Each row comes from the steps of one walk. Every step used is in the known rows, and no mark comes twice. Write the walk behind each row, first mark first.
Known rows:
C -> W -> U: .00; -.04; -.02; -.16; .34; .04; -.07; -.16; .10; .15; -.05; -.17; .03; .04; -.24; -.06; .20; -.15; .02; .23; -.09; .00; -.05; .31; .04; .15; .08; -.24
Y -> G -> S -> J -> T -> B: -.08; .09; -.24; .55; .20; .16; -.17; -.15; -.02; .04; .26; -.31; .07; .11; -.22; -.02; .12; .16; .14; .18; .06; .14; -.03; -.67; .12; .13; .12; .15
E -> Y -> G -> U: -.12; .01; -.48; .04; .21; .15; -.27; -.09; .08; -.16; .18; -.05; .20; .09; -.14; .07; -.20; .10; .09; .02; -.08; .01; .05; -.06; .15; .05; -.10; -.15
E -> Y -> G: -.05; .01; -.24; .22; .30; .17; -.27; -.07; .09; -.11; .08; -.04; .20; .09; -.08; .14; -.19; .01; .03; -.12; -.02; .04; .03; -.11; .17; .06; -.10; .16
G -> U -> W -> C: -.18; -.20; -.17; -.14; .05; .14; .20; -.14; .04; -.04; .26; -.12; -.08; .13; -.27; -.05; .12; .07; .32; .02; -.17; -.06; -.02; .02; -.20; .16; .06; -.56
B -> T -> J -> S -> W -> C: -.09; -.24; -.16; .09; .21; .09; -.01; -.13; -.01; .04; .49; -.17; -.01; .39; -.28; -.16; .28; .10; .00; -.19; -.26; .22; .09; -.10; -.01; .04; .28; .15
C -> W: .00; -.09; .24; -.01; .31; -.01; -.12; -.18; .09; .08; -.03; -.11; .01; -.04; -.19; -.07; .04; -.11; .01; .12; -.06; -.04; .12; .15; .00; .10; .08; -.13
G -> Y -> E: -.07; -.05; .09; -.02; .22; .10; -.24; -.07; .01; .01; .45; -.07; .01; -.11; .02; .02; -.12; .10; .07; -.10; .16; -.07; .11; .05; .30; .09; .10; -.17
E -> Y -> G -> S -> J -> T -> B: -.08; .12; -.51; .53; .27; .21; -.23; -.10; .01; -.02; .27; -.23; .21; .17; -.14; .04; -.03; .14; .24; .06; -.10; .23; -.01; -.56; .12; .12; .06; .31
B -> T: .01; -.14; -.10; .01; .11; .16; -.13; -.10; .05; .01; .17; -.04; -.09; -.19; -.11; -.04; .10; .05; .04; -.14; .01; .04; .05; -.01; .13; -.03; -.09; .04
T -> J: -.04; -.14; .01; .07; .25; .10; -.19; -.09; .04; .00; -.11; -.11; -.01; .34; -.23; -.03; .06; .07; -.26; -.15; -.03; .09; -.06; -.05; .10; .06; .11; -.06
W -> U -> G: -.03; .01; .30; -.12; .17; .14; -.07; -.02; .10; .07; .01; -.25; -.01; .38; -.18; .07; .27; -.07; -.11; .06; .08; -.04; -.04; .25; .16; .15; -.05; -.29
U -> G -> Y: -.10; -.07; .40; .02; .09; .12; -.21; -.08; .10; .05; .29; -.19; -.03; .32; -.02; .04; .05; .03; -.10; -.12; .11; -.10; .28; .12; .25; .06; .02; -.18
W -> C: -.02; -.17; .11; -.07; .12; .11; .03; -.10; .13; -.04; .07; -.06; .11; .14; -.23; .02; .12; -.02; .07; -.14; -.11; -.08; -.12; -.05; -.04; .10; .02; -.25
C -> W -> U -> G -> S: -.06; .05; .45; -.02; .26; -.04; -.07; -.10; .07; .14; .26; -.30; .03; .26; -.26; -.05; .32; -.07; .00; .47; -.11; -.11; .06; .38; -.01; .20; .02; -.26
E -> Y: .00; -.07; -.19; -.02; .28; .17; -.21; -.03; .10; -.06; .07; .00; .19; .07; -.08; .07; -.12; -.04; .07; -.18; -.13; .05; .05; .04; .06; .07; -.09; .05
U -> G -> S -> J: -.03; -.02; .84; .29; .17; .05; -.17; -.03; .01; -.01; .59; -.28; -.01; .28; -.20; .04; .15; .06; -.07; .07; .02; -.17; .24; -.25; -.03; .14; .03; -.18
T -> J -> S -> W: -.09; -.15; -.01; .11; .34; .07; -.16; -.07; -.03; .05; .25; -.23; .06; .50; -.25; -.18; .12; .00; -.17; -.15; -.13; .18; .17; -.08; .05; .14; .32; .16
C -> W -> S -> J: .09; -.13; .43; .09; .32; -.06; -.08; -.15; .10; .19; -.07; -.20; .00; .02; -.30; -.05; .04; -.13; .16; -.20; -.10; .03; .08; -.01; -.11; .15; .17; -.27
W -> S -> J: .10; -.15; .30; .11; .17; .06; -.07; -.02; .08; .13; -.03; -.19; .03; .09; -.26; .02; .04; -.05; .11; -.42; .00; .02; -.04; -.19; -.02; .12; .10; -.28
B -> T -> J: -.03; -.17; -.14; .10; .19; .12; -.17; -.12; .01; .03; .10; -.06; -.13; .14; -.17; -.04; .14; .15; -.17; -.20; -.05; .16; .01; -.05; .12; -.04; .05; .05
Y -> G -> S -> J: -.06; .02; .26; .52; .25; .09; -.23; -.11; -.03; -.05; .51; -.20; .09; .01; -.22; .06; .04; .13; -.04; .09; .07; -.12; .09; -.48; .06; .12; .07; .01
B -> T -> J -> S: -.02; -.18; -.19; .09; .13; .10; -.16; -.04; -.05; .00; .06; -.18; -.06; .19; -.21; -.16; .15; .08; -.15; -.09; -.10; .24; .07; -.01; .11; -.01; .09; .13
C -> W -> U -> G -> S -> J -> T: -.08; .08; .24; .12; .32; .01; -.01; -.17; .00; .18; .37; -.46; .04; .28; -.27; -.07; .42; -.03; .16; .41; -.06; .02; .11; .00; -.03; .15; .19; -.23
W -> U -> G -> Y -> E: -.09; .04; .31; -.13; .21; .11; -.16; -.03; .06; .10; .41; -.22; -.03; .31; -.05; .09; .16; .04; .03; .06; .17; -.07; .02; .31; .35; .17; .05; -.33
S -> W -> U -> G: -.10; -.03; .22; -.08; .35; .12; -.06; -.10; .09; .16; .44; -.24; -.06; .49; -.17; -.01; .33; -.06; .00; -.06; .00; -.04; .14; .14; .16; .19; .14; -.03

Write each row's walk:
.07; -.07; -.17; .14; .10; .12; .01; -.06; .09; .24; -.33; -.33; .01; .19; -.25; -.07; .12; .00; .30; -.35; .01; .29; -.15; -.40; .03; .13; .16; -.08	W -> S -> J -> T -> B
-.05; -.14; -.07; .28; .18; .15; .27; -.09; .00; .20; -.04; -.34; -.09; .16; -.21; .02; .20; -.03; .49; -.34; .02; .18; .02; -.28; -.12; .16; .19; -.18	U -> W -> S -> J -> T
-.03; .00; -.51; .01; .09; .19; -.03; -.12; .08; .12; -.37; -.25; .00; .10; -.15; -.11; .16; .01; .19; -.02; .06; .27; -.13; -.25; .15; .09; .06; .12	J -> T -> B
-.08; -.15; -.38; .03; .27; .14; -.10; -.08; -.06; .14; .34; -.22; -.05; .38; -.24; -.18; .35; .06; -.08; -.10; -.18; .28; .05; .12; .11; .07; .23; .20	B -> T -> J -> S -> W -> U
.01; -.18; .33; .28; .21; .14; .16; -.06; .01; .17; .04; -.22; -.12; .14; -.21; .07; .07; -.09; .31; -.41; -.01; .08; .05; -.17; -.15; .22; .15; -.27	U -> W -> S -> J
-.10; -.18; .06; .08; .30; .05; -.03; -.10; .01; .02; .33; -.22; .12; .60; -.32; -.16; .20; .01; -.09; -.17; -.25; .15; .06; -.10; -.05; .14; .36; .07	T -> J -> S -> W -> C
-.09; -.10; -.16; .01; .36; .11; -.11; -.06; -.03; .11; .20; -.31; .08; .57; -.30; -.16; .29; -.04; -.17; -.07; -.17; .22; .03; .08; .10; .16; .31; .06	T -> J -> S -> W -> U
-.07; .03; .31; -.04; .12; .09; -.08; .02; .06; .06; .27; -.32; .05; .34; -.23; .02; .33; .02; -.11; .30; .01; -.12; -.05; .22; .09; .19; -.06; -.26	W -> U -> G -> S
-.02; -.06; -.09; .17; .25; .18; -.03; -.16; .00; .07; .16; -.26; .04; .06; -.17; -.05; .15; .02; .18; -.16; .07; .13; .09; -.52; .04; .02; .16; -.07	S -> J -> T
-.22; -.08; -.22; .13; .10; .14; .11; -.18; .04; -.10; .26; -.15; -.05; .15; -.25; .06; .04; .11; .26; .11; -.04; -.05; -.02; -.12; -.06; .14; .03; -.38	Y -> G -> U -> W -> C
-.10; .09; -.38; .47; .31; .18; -.20; -.09; -.02; -.07; .42; -.23; .29; .13; -.14; .07; .00; .15; .24; .02; -.08; .08; .08; -.48; .08; .04; .04; .21	E -> Y -> G -> S -> J -> T
-.11; -.05; -.08; .03; .32; .09; -.09; -.07; .01; .14; .72; -.22; .12; .16; -.25; -.10; .31; .06; .04; .18; -.14; -.12; .02; .04; .04; .21; .13; .01	G -> S -> W -> U
-.14; .08; -.44; .27; .42; .16; -.22; -.07; .03; .00; .65; -.14; .27; .25; -.15; .07; .09; .09; .11; .08; -.19; -.01; .03; -.02; .14; .17; .04; .24	E -> Y -> G -> S -> W -> U
.00; -.08; .40; .28; .22; .08; -.18; -.05; -.02; -.01; .48; -.17; .08; -.05; -.24; -.04; .10; .08; -.01; .06; -.07; -.13; .10; -.38; -.05; .12; .09; -.13	G -> S -> J
-.20; -.05; -.44; .12; .20; .18; .02; -.13; .06; -.14; .32; -.05; .13; .25; -.17; .12; -.09; .10; .34; -.02; -.20; .05; .00; -.07; -.05; .13; -.01; -.24	E -> Y -> G -> U -> W -> C
-.07; -.07; -.12; -.12; .39; .14; -.05; -.13; .08; .16; .40; -.17; .02; .20; -.19; -.06; .28; -.06; .04; -.15; -.07; .02; .02; .08; .12; .17; .18; .00	S -> W -> U
.06; -.12; .18; -.05; .21; -.09; -.03; -.10; .14; .17; -.23; -.17; .02; .01; -.28; -.05; .05; -.14; .10; -.07; -.08; -.01; -.01; .27; -.06; .12; .06; -.23	C -> W -> S
-.14; .01; .25; -.07; .39; .10; -.14; -.11; .04; .16; .82; -.21; -.06; .39; -.04; .03; .24; .06; .10; -.08; .07; -.05; .18; .21; .34; .21; .25; -.10	S -> W -> U -> G -> Y -> E
.06; -.05; -.03; .14; .24; -.01; .00; -.18; .10; .29; -.30; -.31; -.02; .13; -.29; -.11; .15; -.09; .33; -.11; -.09; .26; -.05; -.23; -.04; .15; .26; -.12	C -> W -> S -> J -> T -> B
-.15; .06; -.13; .30; .34; .10; -.16; -.11; .02; .04; .66; -.24; .11; .16; -.23; .00; .24; .12; .01; .22; -.03; -.09; .01; -.10; .16; .19; .10; .13	Y -> G -> S -> W -> U
-.12; .00; .23; -.07; .31; .08; -.12; .00; -.03; .11; .70; -.33; .06; .39; -.10; -.10; .20; -.03; .11; .10; .02; .05; .26; .23; .27; .22; .27; -.03	J -> S -> W -> U -> G -> Y -> E
-.17; -.02; .17; .05; .36; .04; -.19; -.03; -.06; .12; .61; -.35; .00; .72; -.16; -.09; .24; .08; -.10; -.02; -.02; .16; .17; .20; .30; .20; .39; -.02	T -> J -> S -> W -> U -> G -> Y -> E
-.15; .01; -.51; .33; .07; .17; .10; -.18; .00; .12; -.10; -.35; -.14; .20; -.27; -.01; .06; .12; .48; -.08; .04; .28; -.07; -.48; .02; .17; .18; -.23	Y -> G -> U -> W -> S -> J -> T -> B
-.12; -.08; -.05; .29; .14; .11; .02; -.13; -.01; .04; .15; -.24; -.11; .13; -.27; .06; -.03; .09; .29; -.15; .05; .03; .06; -.27; -.03; .17; .11; -.39	Y -> G -> U -> W -> S -> J
-.15; -.06; .59; .13; .18; .01; .00; -.08; .09; .01; .78; -.25; .05; .49; -.22; -.01; .31; .09; .07; .07; -.15; -.21; .18; -.03; -.06; .18; .11; -.06	U -> G -> S -> W -> C
-.13; -.04; .60; .19; .22; .01; -.12; -.06; .03; .05; .76; -.25; -.03; .39; -.17; -.03; .20; .08; -.03; .08; -.04; -.19; .28; -.02; .04; .16; .07; .07	U -> G -> S -> W
-.10; -.19; .13; .10; .15; .17; .27; -.13; .07; .00; .18; -.12; -.07; .17; -.19; .06; .14; -.05; .29; -.14; -.12; -.01; -.02; -.04; -.17; .19; .08; -.22	U -> W -> C
-.06; .12; .07; .16; .14; .16; -.05; -.05; .02; .18; .23; -.44; .01; .44; -.24; -.03; .40; .05; .15; .25; .00; .15; -.10; -.22; .09; .21; .09; -.11	W -> U -> G -> S -> J -> T -> B
-.07; -.16; .09; -.03; .23; .08; .04; -.08; .05; .03; .42; -.20; .16; .29; -.25; -.15; .22; -.09; .13; -.08; -.20; .03; .15; -.08; -.06; .16; .24; .03	J -> S -> W -> C
-.15; -.06; .09; -.07; .31; .15; -.14; -.13; .09; .21; .66; -.24; -.02; .49; -.08; -.01; .30; -.02; .02; -.15; .00; -.03; .22; .22; .26; .16; .22; -.04	S -> W -> U -> G -> Y
